Each row was made from one small tree. The marks that hang from a mark follow it in brackets, in alphabetical order. Every link used is in the known rows. Write each row's tree.
(in the rows, 128 means zero)
Known rows
D(E P S V): [134 127 147 135  93  99  90  57 106 123 105  89 119  89 197 175 166 100
 167  99 129 103 114 132 103 184 209 132 175 119  89 138 134  45 149 168
 123 150 151]
G(X(D(S))): [150 124 124 133  98 109 124 106 155 131 121  94 117  93 145 159 146 117
 116 136 143 122 131 120  81 171 195 141 142 122 112 151 123 139 138 164
 116 139 160]
R(D): [158 115 115 139 105 110 119 112 154 128 109  95 138 104 159 158 135 139
 123 120 128 110 128 131  87 160 165 164 141 127 107 153 127 128 134 152
 116 137 150]
M(D(Z)): [137 129 112 132  99 122  97 125 178 144 115  94 129 106 165 161 140 115
 122 118 126 124 134 133  89 145 138 152 149 118 110 144 130  98 134 159
 120 133 133]
Q(V(D(B M P S Z))): [154 123 134 142  91 115 123 123 134 130 118  82 147 101 184 166 133 118
 141 118 135 122 122 133  95 171 147 163 160 113  95 157 126  83 137 154
 115 148 146]
M(D(E S Z) P): [131 139 128 122  99 118  59 112 170 148 118  80 146 113 179 174 158 105
 146 111 144 123 131 122  91 145 195 156 163 111  94 164 124  82 142 164
 122 138 126]
H(S(Z)): [145 119 136 162 103 118 100  87 179 136 109 105 122 120 175 156 163 149
  86 120 128 120 136  88 103 166 155 138 151 127  96 150 136 113 115 128
 108 137 138]
D(B Z): [140 132 144 158  95  94 114 119 150 129 114  88 146 109 183 151 147 124
 137 111 129 123 122 123  89 163 141 158 153 121 105 135 132  60 130 142
 128 141 127]
X(K): [151 104 119 132  99 113 134 163 143 137 111  92 134 130 168 159 144 126
 100 127 132 110 140 113 105 161 171 146 137 139 103 160 135 135 129 166
 117 144 152]
V(D(M P X Z) Q): [145 120 143 124 108 111 112 178 154 127 107  98 130  86 190 168 128 114
 125 101 135 115 109 141 112 171 174 168 151 133 102 122 136  39 163 131
 117 136 180]
B(D(S)): [158 131 126 143 103 122  97  51 121 133 116  89 143 114 156 159 139 123
 124 123 129 120 139 118  93 159 179 140 150 117 106 140 128 127 128 159
 118 145 157]
R(D(M S(K(X)) V Z)): [170 120 148 138  96  88 124 121 145 122  99  92 131  75 197 178 123 127
 134 111  99 106 103 131  90 165 151 171 157 115 104 128 122  65 146 169
 110 139 151]
P(M(D(S X))): [144 115 104 126  96 127 107 118 142 132 115  99 121  93 165 145 171 120
 129 126 121 122 120 118  82 151 196 141 150 128 120 162 142  97 128 144
 114 140 165]
S(K(X(D(P V))) Z): [135 124 142 142 102 100 134 174 182 107  91  87 104 114 176 170 135 128
 107 134 129 111 142 102  91 172 144 161 150 119  84 132 139  66 127 173
 115 153 157]
R(D(E M S V)): [166 118 135 124  97  99 100  89 141 125 104  98 133  70 189 181 140 124
 142 104 105  98 107 144  87 170 193 162 160 121 104 133 130  66 149 158
 110 138 159]
D(E R S(K)): [137 131 141 117 102 107  94  70 149 129 109  87  96  89 194 179 155 106
 123 111 136 113 136  99  93 157 209 150 164 125  96 129 126  57 128 179
 109 142 171]
M(D(E V)): [139 125 104 111  97 128  87  97 170 133 111  99 124  87 174 170 155 103
 130 114 123 104 142 144  78 158 171 149 159 118 105 144 136  63 143 163
 120 140 150]
K(X(D)): [153 112 126 128  97 114 123 136 147 122 120  92 131  94 158 151 147 122
 100 134 136 117 142 114  92 171 174 145 141 120 110 158 123  85 141 173
 124 148 156]
H(S(K(X) Z)): [148 115 141 157 106 110 121 115 187 125 106  99 111 114 180 153 154 140
  69 129 131 121 142  70 100 165 148 146 150 119  91 153 133 101 116 148
 108 145 149]
X(D(E V)): [145 120 120 116  94 121  87 110 141 115 112  98 137  96 169 180 141 122
 130 121 124 101 146 150  78 181 187 150 153 125 100 125 136  68 143 148
 120 141 158]
H(S(D(B P X) K Z)): [133 127 138 159 102 104 113 108 182 102 109  89 107 106 176 158 141 137
  77 133 134 120 122  79  84 183 170 162 162 100  70 134 147 105 119 131
 113 144 163]
H(S(K(X(D(R V))) Z)): [149 119 139 143 100 111 115 105 184 117 103 101 109 101 186 169 151 138
  73 132 123 113 139  78  94 171 153 153 156 119  88 142 133  80 120 155
 109 142 159]
Q(D(E P R S Z) V): [135 119 142 123  98 123  83  77 153 138  97  77 126 101 189 193 145 103
 145 108 140 113 118 128  80 175 157 160 166 100  97 158 108  71 140 175
 127 151 126]
P(M(D(V Z))): [141 117 108 131  96 132 112 140 146 132 107 109 134  98 178 159 167 121
 138 120 112 107 124 133  80 150 161 151 148 137 120 151 143  79 131 146
 120 138 144]
V(Q(D(E S))): [144 105 131 122 115 114  92 114 167 145 102  94 144 120 177 156 149 109
 118 102 148 117 130 128  92 162 167 150 148 121 109 153 121 109 134 133
 118 147 152]
D(S X): [149 120 137 139  95 101 100  56 133 131 118  81 109  94 168 142 158 123
 128 114 132 129 129 110 100 174 203 126 160 112 108 149 126  78 134 148
 108 147 165]
D(P(M) S(Z) V(Q) X): [131 117 148 133  94  92 104  91 124 119  82  95 107  89 203 162 178 118
 167 100 120 103  94 119 102 194 202 138 174 123  98 136 146  27 145 139
 116 154 177]
P(M(D(B V Z))): [142 121 108 132  92 122 115 137 145 127 109 105 140  93 181 155 168 118
 142 122 111 110 118 133  74 152 161 157 152 132 117 151 145  67 130 143
 124 140 147]
V(D(M R)): [154 130 122 120  98 131 121 138 150 124 123 101 121  81 175 178 138 125
 112 122 124 110 132 137  99 147 183 165 148 145 104 128 132  55 142 155
 109 130 176]
P(M): [141 109 115 144 104 133 128 144 126 128 112 108 134 116 166 142 175 136
 128 121 129 108 133 119  91 153 182 142 139 149 121 159 144 109 121 141
 116 143 151]
D(B E P R S Z): [121 151 164 135  87  76  83  65 131 127 107  79 113  73 212 186 161  94
 166 100 132 120  85 110  96 174 205 162 180 114  88 119 130   4 145 177
 135 138 148]
M(D): [139 123 100 125 100 129 105 119 169 141 120  94 127 108 154 152 149 114
 118 126 133 121 140 133  87 144 154 148 147 122 108 156 134 116 130 162
 118 137 147]
B(K(D)): [157 116 121 134 102 120 137 132 142 140  93  94 125 114 169 165 125 133
 103 122 131 108 141 112  81 149 182 153 140 129 108 164 127 118 131 161
 127 146 152]
R(D(M V(Q) X(K) Z)): [166 106 139 116  99  94 117 149 157 125  90 100 134  75 197 181 128 131
 127 101 101  91 103 144  90 181 164 177 151 125 110 124 131  50 161 154
 115 137 167]
K(D(R Z) X): [146 123 134 125  94 117 117 132 187 131 105  91 122  69 189 173 142 125
 102 130 126 114 115 108  76 156 145 160 146 112 116 149 107  28 145 194
 140 149 140]
X(K(B)): [157 103 119 133  96 108 135 162 160 131 115  88 143 126 175 157 141 126
  92 129 134 112 125 110 101 158 156 149 138 129 109 161 128 125 130 174
 128 149 147]
H(S(D K(X) Z)): [144 120 137 159 106 114 119 116 196 112 109  97 110 109 177 160 140 141
  57 134 132 118 139  71  88 173 154 157 153 104  81 144 135 121 117 140
 109 144 154]
F(Z): [135 123 133 161 106 120 102 153 163 130 116 100 113 137 167 145 152 145
 127 113 138 111 138 121  99 161 135 139 137 122  97 160 136 102 137 140
 113 137 137]
S(D(B Z) K): [133 133 136 154 103 104 133 154 168 100 115  80 129 115 176 159 111 121
 103 129 136 117 136 113  69 167 143 182 152 100  80 117 138 110 122 145
 120 145 150]
K(B(D(P(M) S)) X): [162 117 133 141  96 108 125  95 143 115 120  84 145  84 174 147 154 113
 102 134 136 120 103  96  93 161 168 144 149 103 118 165 117  75 145 198
 145 160 152]

Which tree is each row?
[131 130 104 103  99 132  85  98 181 138 114  97 110  84 170 175 158 104
 118 118 132 109 139 129  81 147 184 157 155 126 107 143 134  69 139 176
 121 133 159]
M(D(E R))
[152 122 134 143  98 108 133 136 126 140  88  91 123 110 183 172 127 127
 123 118 125 115 114 107  86 152 187 152 147 125 106 160 127 111 134 160
 130 144 147]
B(K(D(P(M) S Z)))
[147 120 125 121  97 105 135 146 188 135 108  93 115  81 171 174 145 110
 104 135 137 109 117 109  72 168 187 158 141 126 111 154 123  98 147 184
 132 144 156]
G(X(K(D(B E R Z))))
[158 118 127 133 100 103 123 145 142 120 115  89 158  97 167 158 144 136
 138 119 127 104 107 137  85 155 180 182 148 127  99 155 136  97 139 158
 120 137 153]
R(D(B M(P)))
[167 127 163 137  80  71 136 104 125 125  91  90 123  73 209 173 153 116
 139 107  94 101  98 115  91 170 188 157 173 117  96 137 139  11 139 164
 114 151 164]
D(B(K(X)) M S(Z) V)
[148 135 117 116 102 128  97 101 166 123 120  99 117  81 178 184 141 114
 113 119 134 112 147 128  90 158 202 162 153 138 100 134 127  45 145 148
 115 134 172]
V(D(E R))
[143 133 126 110 105 133  79  42 144 119 109  94 111  78 166 177 153 115
 118 114 128  98 146 119  80 174 218 152 156 122 108 121 134  42 150 172
 126 143 180]
B(D(E R X))
[144 120 139 129  95  99 105 124 152 122 112  86 119  88 169 165 149 114
 114 129 136 120 124 108  96 179 194 143 152 113  98 152 125  67 146 176
 125 149 156]
K(X(D(E P S(Z))))
[130 130 162 156  91  93 131 177 117 122 113  87 140  94 189 159 150 118
 157 106 124 113  83 139 106 163 152 165 158 128  95 123 149  43 144 166
 131 137 137]
D(B M P Z)
[151 113 138 143 106 121 106 120 175 123 113  97 119  94 187 160 141 135
  76 126 126 120 127  93  88 162 160 150 152 114  96 142 132  86 127 146
 113 140 155]
H(S(K(D(E M X Z))))
[151 121 135 138 103  85 120 110 151 121  85  89 129 104 187 174 129 125
 146 111 123 105 105 126  95 175 157 171 160 117  87 137 131 103 136 157
 113 145 161]
R(D(P S(K Z) V(Q)))
[143 127 137 113  83 113 107 112 100 115 112  94 123  81 179 188 145 121
 150 122 115 100 104 149  97 171 191 156 163 130  95 114 137  63 142 180
 117 133 174]
X(D(M P R S V))
[138 131 140 142  94  99 105 141 126 119 113  80 131 116 168 172 118 121
 135 129 133 131 118 127  96 170 163 153 152 115  90 124 131 114 130 159
 118 137 149]
X(D(P S(K) Z))
[157 115 145 125  94 106 106 166 176 114 124  85 149  79 185 166 145 120
  97 126 135 113 111 117  88 165 165 159 148 107 116 149 116  32 156 190
 141 150 139]
K(B X(D(E M(P) Z)))
[147 130 142 145 102  87  91  95 147 131 102  86 129  90 183 180 130 120
 148 105 125 119  99 126  95 172 184 162 158 114  96 138 124  94 148 157
 123 135 139]
R(D(E P S Z))
[127 144 120 114  92 121  87 125 167 137 117  82 148 106 177 171 164 111
 146 121 143 114 126 123  81 139 174 180 161 120  95 158 130  59 137 178
 132 134 135]
M(D(B R Z) P)
[143 122 135 125  90 103 125 144 137 114 113  92 129  78 175 163 155 116
 120 133 131 114 112 111  87 173 178 161 149 122 108 148 128  45 146 184
 135 144 157]
K(X(D(B P(M) R Z)))
[157 116 112 135  96 128 126 109 150 127 120  87 151 112 169 156 138 124
 123 126 144 118 153 131  83 170 148 162 151 117  99 170 125 100 130 145
 116 152 150]
Q(V(D(B)))
[132 134 147 127  97 106 131 156 165  91 113  83 101  75 188 173 121 120
 103 123 123 104 119 115  69 170 173 191 161 104  84  96 143  44 137 165
 117 140 180]
S(D(B M R X Z) K)
[154 115 118 117 111 118 108 130 169 128 112  98 134  97 175 154 133 117
 106 111 145 119 143 130  98 170 182 159 147 131 107 142 128  70 149 117
 111 142 187]
V(D(X) Q)
[137 117 126 141 100 112 117 123 140 121 112  79 143 115 157 152 148 112
 133 126 142 120 114 136  80 161 157 157 151 113  95 161 130 100 132 153
 134 148 137]
Q(D(B P))
[136 122 120 104 112 126 104 147 155 126 104 108 128  88 193 180 151 105
 125 108 147 104 123 128  99 164 207 173 151 148 101 138 137  53 152 140
 122 137 189]
V(D(E P(M) R) Q)
[141 126 140 159  99 116 101 113 180 119 118  99 135 111 177 163 154 149
  85 125 129 112 118  94  89 169 173 162 158 112  80 142 144 112 119 124
 112 136 145]
H(S(D(B M(P)) Z))
[141 121 123 119 114 118 102 149 160 130 109  99 138 102 182 169 135 104
 122 105 154 114 132 134 104 169 189 163 149 136  95 142 133  78 153 130
 121 141 175]
V(D(E P) Q)
[161 109 134 121  94 108 115 153 174 112 126  89 140  74 176 159 145 118
  88 131 133 114 113 118  87 167 168 153 145 108 118 148 119  44 151 189
 138 152 153]
K(B X(D(E M)))
[151 126 126 106 102 131  96  41 130 119  98 101 126  82 177 174 152 118
 127 109 122  88 144 130  83 178 188 156 158 125 110 119 133  40 150 168
 124 147 186]
B(D(R V(Q) X))
[144 115 133 106 111 117 101 165 156 122 110  99 123  77 188 169 139 105
 121 101 143 108 118 141 106 175 210 164 154 134  98 130 141  33 168 133
 116 140 196]
V(D(E M P X) Q)
[160 119 124 116  98 124 117 172 147 120 124  89 132  92 172 169 137 124
 108 127 130 112 134 130 101 161 209 161 148 135  97 150 135  61 154 147
 111 139 179]
V(D(M(P) X(K)))
[131 143 126 117  93 122  76 102 160 149 116  81 138 110 179 178 161 111
 146 117 141 120 127 117  94 136 182 164 163 118  98 159 120  83 135 181
 121 133 134]
M(D(R S Z) P)
[154 114 129 136  97 116 100  70 140 130 107  86 138 108 171 165 148 115
 133 117 122 116 129 138  81 161 156 141 157 110 105 154 116  92 130 146
 117 149 135]
Q(D(S V))
[161 126 129 132 103 120  96  42 117 131 104  96 151 107 175 165 142 116
 134 111 123 105 138 130  91 169 170 144 156 118 106 132 128 101 136 154
 119 149 164]
B(D(S V(Q)))
[133 129 117 116  99 118  72 107 191 137 112  91 109  80 173 168 146 105
 122 110 125 120 134 131  80 163 178 150 158 109 110 135 133  43 151 155
 122 136 148]
M(D(E X Z))
[145 124 132 151 104 100 117 128 145 127 101  91 135 103 169 169 128 134
 141 113 127 112 108 132  96 166 154 169 147 124 101 142 128 111 143 160
 126 134 136]
R(D(P Z))
[145 121 116 131  93 112 111 116 171 118 115  81 134  85 168 148 141 129
 120 133 132 122 115 128  65 165 167 155 152 105 105 150 129  54 135 152
 134 152 157]
K(D(B X))
[155 110 121 118  97 112 144 180 159 130 117  98 121  94 149 170 138 117
  98 141 133 108 124 124  85 170 194 152 132 135 112 149 133 142 146 178
 118 137 169]
G(X(D(M) K))
[149 114 121  96  97 110 125 139 170 128 104 103 114  80 170 188 147 105
 105 130 136  94 131 123  76 183 207 159 142 135 109 141 128 100 154 181
 123 140 179]
G(X(D(E R V(Q)) K))
[142 121 139 143  95  89 154 132 105 120 104  83 128 102 172 146 151 108
 129 121 143 112 114 104  96 169 194 158 154 124  93 170 140  82 141 178
 139 151 158]
D(B(K(X)) P)
[156 121 139 132 103 111 138 125 165 106 108  85 126  94 186 162 134 114
  94 130 132 108 138  99  84 157 135 163 149 110 107 136 120  53 137 200
 132 157 157]
S(K(B(D(R V Z)) X))
